Each row was made from one walk, in order. Every step used is in the known rows, and no mark comes twice. Write each row's walk.
Known rows
duro/mulem/gisal: [  4  -2   6  15  18   7   0  -3  12 -10  -9   0   1   1   4  14  -6  -4
  23   1  -3  -2 -13   9   3]
debu/ropepe/getuv/gisal/mulem/duro: [ -5  17   1   2  -6  13  -1 -15  14  -5 -17  14   4  -8  17  13 -25  -3
  -4  -6   4  14   3  34  -3]
nevake/getuv: [  6   5   5  -2  -5 -10  -1  -2  -1   3  10  -7   2  -2   1   8  -4   1
   5   2   9   2   1  11  -2]
ropepe/debu/duro/mulem/gisal/getuv: [  3   7  10  19  24   0  -7   6   7 -26 -38  20  22 -17   7   7  -1  -6
  24   0   1   1 -19   6  14]
getuv/ropepe/debu: [ 15   6   8  11   6  -6   1   2 -10  -6  -4  20  11  -2   4  -2  -8  -6
   6   0   0  -1   0   9   2]
getuv/gisal/mapuvik: [  1  -6  -8   4  -2   2  -1 -11  -3   6  -1   9   8  -2   0   6  -2 -18
  -2   1  10   3   5  10  -1]
duro/debu/ropepe/getuv: [ -8  13   7  10   1  -4   0  11  20 -12  -7   5   5  -1   5   8   3   5
  -9  -2   3  16  -3  22  -7]
mapuvik/gisal: [ 2 -2 -7  9 -6  9 -4 -9 -8  9  2  0 -1  3 -6 -3  1 -6  3  5 -8 -1 -4  1
  5]
gisal/mulem: [ -9   4   1   2   2  -6  -8  -5 -11  -3  -1  11   2   3   4  -1  -8  -3
   1   6   3   0   6   6  -3]
mapuvik/gisal/getuv/nevake: [ -1   1 -12   1 -21   7 -10 -13  -6   6   8  -3  -4  -4   1   5   6  -7
   3  -2  16  -3  -5   5   7]
ropepe/debu/duro/mulem/gisal/babeg: [  0  13   3  17  30  -5  -7  18  17 -27 -25  27  15  -9  -4   3  -6  -4
  19  -6 -18  -5 -10  15   5]
debu/duro/mulem: [ -4  -6   4   5  23  -3  -8   7  11 -12  -9  14  12  -9  -4   7   0   1
   9  -5 -11   4  -5  13   2]
getuv/gisal: [  5  -5  -8   4  -3   6  -8 -11   2  -1   4  -2   3  -4  11  10 -10  -5
   0   2   4   4  -6   1   4]
mapuvik/gisal/babeg: [ -6   8 -12   6  -5   9  -9  -3  -6   4  10   8  -3   5 -12  -5   5  -1
   0  -4 -12 -11   3   7   4]
debu/duro/mulem/gisal: [  4  -3   0  16  24   4  -7   2  16 -13 -19  12   7  -5  -1  10  -8  -4
  19  -4 -13   5 -19  10   5]
mapuvik/gisal/mulem/duro: [ -5   4  -7   9  -7   7  -5 -14  -9   8 -11   5  -2  -1  -4  -3 -14  -1
   9   1  -7  -2   0  12   4]
debu/duro: [  1  -1  -7   0   7  -4  -8   6   5  -2  -9  10   7  -6  -5  -4  -2   0
  -3  -4 -10   6  -6   2   3]
nevake/getuv/ropepe/debu: [ 20  11  14   9   1 -16   0   0 -11  -4   5  13  11  -3   6   7 -11  -6
  12   0   9   3   2  18   0]
ropepe/getuv: [ 3  1  1 -8 -9  9 -1  2 11  2 -3  6  2 -5  3 -1 -1 -4 -1 -5 -4  1  3 10
 -3]
nevake/getuv/ropepe/debu/duro/mulem: [ 17   4  18  15  24 -18  -8   6   0 -15  -4  27  25 -13   1  14 -11  -4
  21  -5  -2   5  -4  31   3]
debu/ropepe/getuv/gisal: [  3  11   1   3  -5  16  -1 -10  17  -5  -5  10   4  -5  15  14  -9  -6
  -8  -3   2  14  -1  23  -2]
getuv/ropepe/debu/duro/mulem: [ 12   1  14  16  29 -10  -7   8   1 -17 -14  34  22 -11   0   6  -9  -5
  15  -5 -10   3  -5  20   3]
mulem/duro/debu/ropepe/getuv/nevake: [ -3  14  -4  -1 -11  -9   6  14  38  -8  -8  -3  -7  -7   3  14  -7   8
  -7 -15   9  18  -4  36 -11]
gisal/mulem/duro: [ -8   6  -1  -1   0  -3  -1  -5  -2  -1 -12   4  -1  -2   1  -1 -16   4
   5  -3   1  -1   4  12  -2]
nevake/getuv/gisal/mulem: [  3   5  -1   4  -5  -9 -17 -17  -8  -1  14   1   6  -1  17  17 -22  -7
   8   9  16   6   2  18  -1]
mapuvik/gisal/getuv/ropepe: [  7   2  -4  13 -11  16 -14 -23 -23  10   5  12   7   2   0   2   2  -6
   6  -5   9  -4  -7   5  16]
debu/ropepe/getuv: [ -2  16  10  -1  -2  11   7   0  14  -5 -10  13   2  -1   6   4   1  -1
  -9  -5  -2  11   4  22  -5]

Which walk is each row?
[  9  -5  -6  -4 -12  15  -9 -10  13   3   2   4   4 -10  16   9 -12  -9
   0  -4   0   5  -3  11   0]	ropepe/getuv/gisal
[ 12   7  -2  14  -2  11 -10 -15 -10   1  -6  10   4   5  10   8  -7  -6
  13  -8  15  -1 -15   1  12]	mulem/gisal/getuv/ropepe
[  2   0  -5   6   9   0 -14   0  19 -15 -13   9   6 -11   5  18  -4  -6
  19 -10  11   4 -19  15   7]	debu/duro/mulem/gisal/getuv/nevake
[-19  19   4  19   9 -15   2   5   7 -14 -17   4   3   1   2   8 -11  12
  -3  -1   8  13  -1  24  -5]	gisal/mulem/duro/debu/ropepe
[ -4  -1  -5   9   1 -11   0  10  15  -3  -9 -13   0  -5  -3   4  -5  13
   3  -7   2   5 -10   6   0]	mulem/duro/debu
[ -3   8  -1  14  -2   1  -9  -1  22 -11  -3   2   8  -5  15  18  -8   1
 -11  -1   7  20  -9  23  -3]	duro/debu/ropepe/getuv/gisal
[ -6  20  -4  -1  -5  16  -7  -3  19 -10   3  18   3  -2  10  12  -7  -4
 -13 -11  -1   5   6  29  -3]	debu/ropepe/getuv/gisal/babeg
[  3   0  -5   9   1   2   8  -4   0   6 -16  10   1   7  -7   0   0 -18
   9   1   4   0  -2   6  -1]	mulem/gisal/mapuvik
[ -4   7  -5  12  26   3 -13  10  19 -17 -12  19   7  -2  -7   7  -5   1
  16 -11 -16  -4 -11  16   3]	debu/duro/mulem/gisal/babeg
[  1   0  12  11  28 -11  -2  13   8 -22 -22  22  21 -17  -2   3  -1  -2
  13   2 -12   2  -4  13   2]	ropepe/debu/duro/mulem
[ 22  11   7   8   9 -19  -7   7  -5  -5  -4  24  19  -8   1   2 -14  -5
   9  -4  -1   8  -3  19   3]	nevake/getuv/ropepe/debu/duro
[ 12   8  18  25  18   4  -4  -7  -7 -20 -19  20  18  -7  14  15  -5  -9
  30  -2  13  -5 -14  13  12]	duro/mulem/gisal/getuv/ropepe/debu
[  6   5 -10   1 -13   3  -6  -6   7  -4  -4  -5  -7  -1  10  11  -4  -9
   9  -5  22   0 -13   3   4]	mulem/gisal/getuv/nevake
[-16  19   6  10   0  -7  -1   5  18 -12 -21  11   4  -4   6   7 -12  10
  -5  -6   4  16   2  34  -9]	gisal/mulem/duro/debu/ropepe/getuv
[  3   9  -8  -1  -7  -4 -15  -5   5  -3  22  -2   3  -3   7  16 -10   0
   3  -4   9  -3   3  18   1]	nevake/getuv/gisal/babeg
[-12  12   5  18  10 -14   2   9   8 -15  -5  -1   4   4   1   8   5   9
  -9   3   7  14  -5  12  -3]	duro/debu/ropepe
[ 12   6  -3  18   2   3 -17  -8 -21  -3 -17  30  22 -11  -1  -6  -1 -10
   7  -2  -3   1 -11   5  19]	mapuvik/gisal/getuv/ropepe/debu/duro
[  7   0  -7 -16 -20   1  -2   4  21   4   8   4  -8  -6   5   5  -5  -8
  -1 -10   4   3   4  17 -10]	ropepe/getuv/nevake
[ -1  -4   7  16  18   4   8  -5   7  -3 -15  12   7   3  -7  10   2 -17
  20   0   3  -2  -2  18  -3]	duro/mulem/gisal/mapuvik
[ -2   1   2  14  19   8 -12  -4   9 -16 -25  12  14 -10   4  12   0  -2
  20  -5   3   2 -20   6  13]	debu/duro/mulem/gisal/getuv
[  2   7  -3   8  -3  10  -5 -10  -2  -4 -15  -3   2  -1   9   5   0  -4
  11   0  13  -2 -15  -6  11]	mulem/gisal/getuv
[-16  15  -3  27   3  -6  -3  -5  -1  -5 -14   4   2   4  -3   5  -9   7
   0   5   0  12  -6  25   1]	mapuvik/gisal/mulem/duro/debu/ropepe
[  5   4  16  16  24  -5 -13   2  -6 -21 -19  34  29 -17   5   8   0  -2
  16  -8   5   0  -7  16  13]	gisal/getuv/ropepe/debu/duro/mulem
[ -7   6  -1  14  -1  -2  -1  -1  16  -5  -8  15  13  -4   5  15   0 -12
 -13  -1  12  19   4  32  -7]	duro/debu/ropepe/getuv/gisal/mapuvik
[  9   3   8  20  29  -4  -2  11  13 -23 -33  19  16 -12   2   5  -8  -7
  23   3 -15   5 -17  10   5]	ropepe/debu/duro/mulem/gisal
[ -2   3  -5  -9 -15  -3  -6  -4   2  -3   6  -3  -2  -5   5   8   4  -2
   0  -7  25  -1  -1   5   2]	gisal/getuv/nevake
[  8   2   3  20  21   9 -19  -9   2 -11 -15  24  16  -4   6  15  -7  -5
  23 -12   3   2 -21  14  15]	debu/duro/mulem/gisal/getuv/ropepe
[-11  12  -1  17   1  -4 -16  -5  11 -15  -4  13  11  -1  20  17 -16  -2
  -9   5  10  19  -2  29  -7]	duro/debu/ropepe/getuv/gisal/mulem
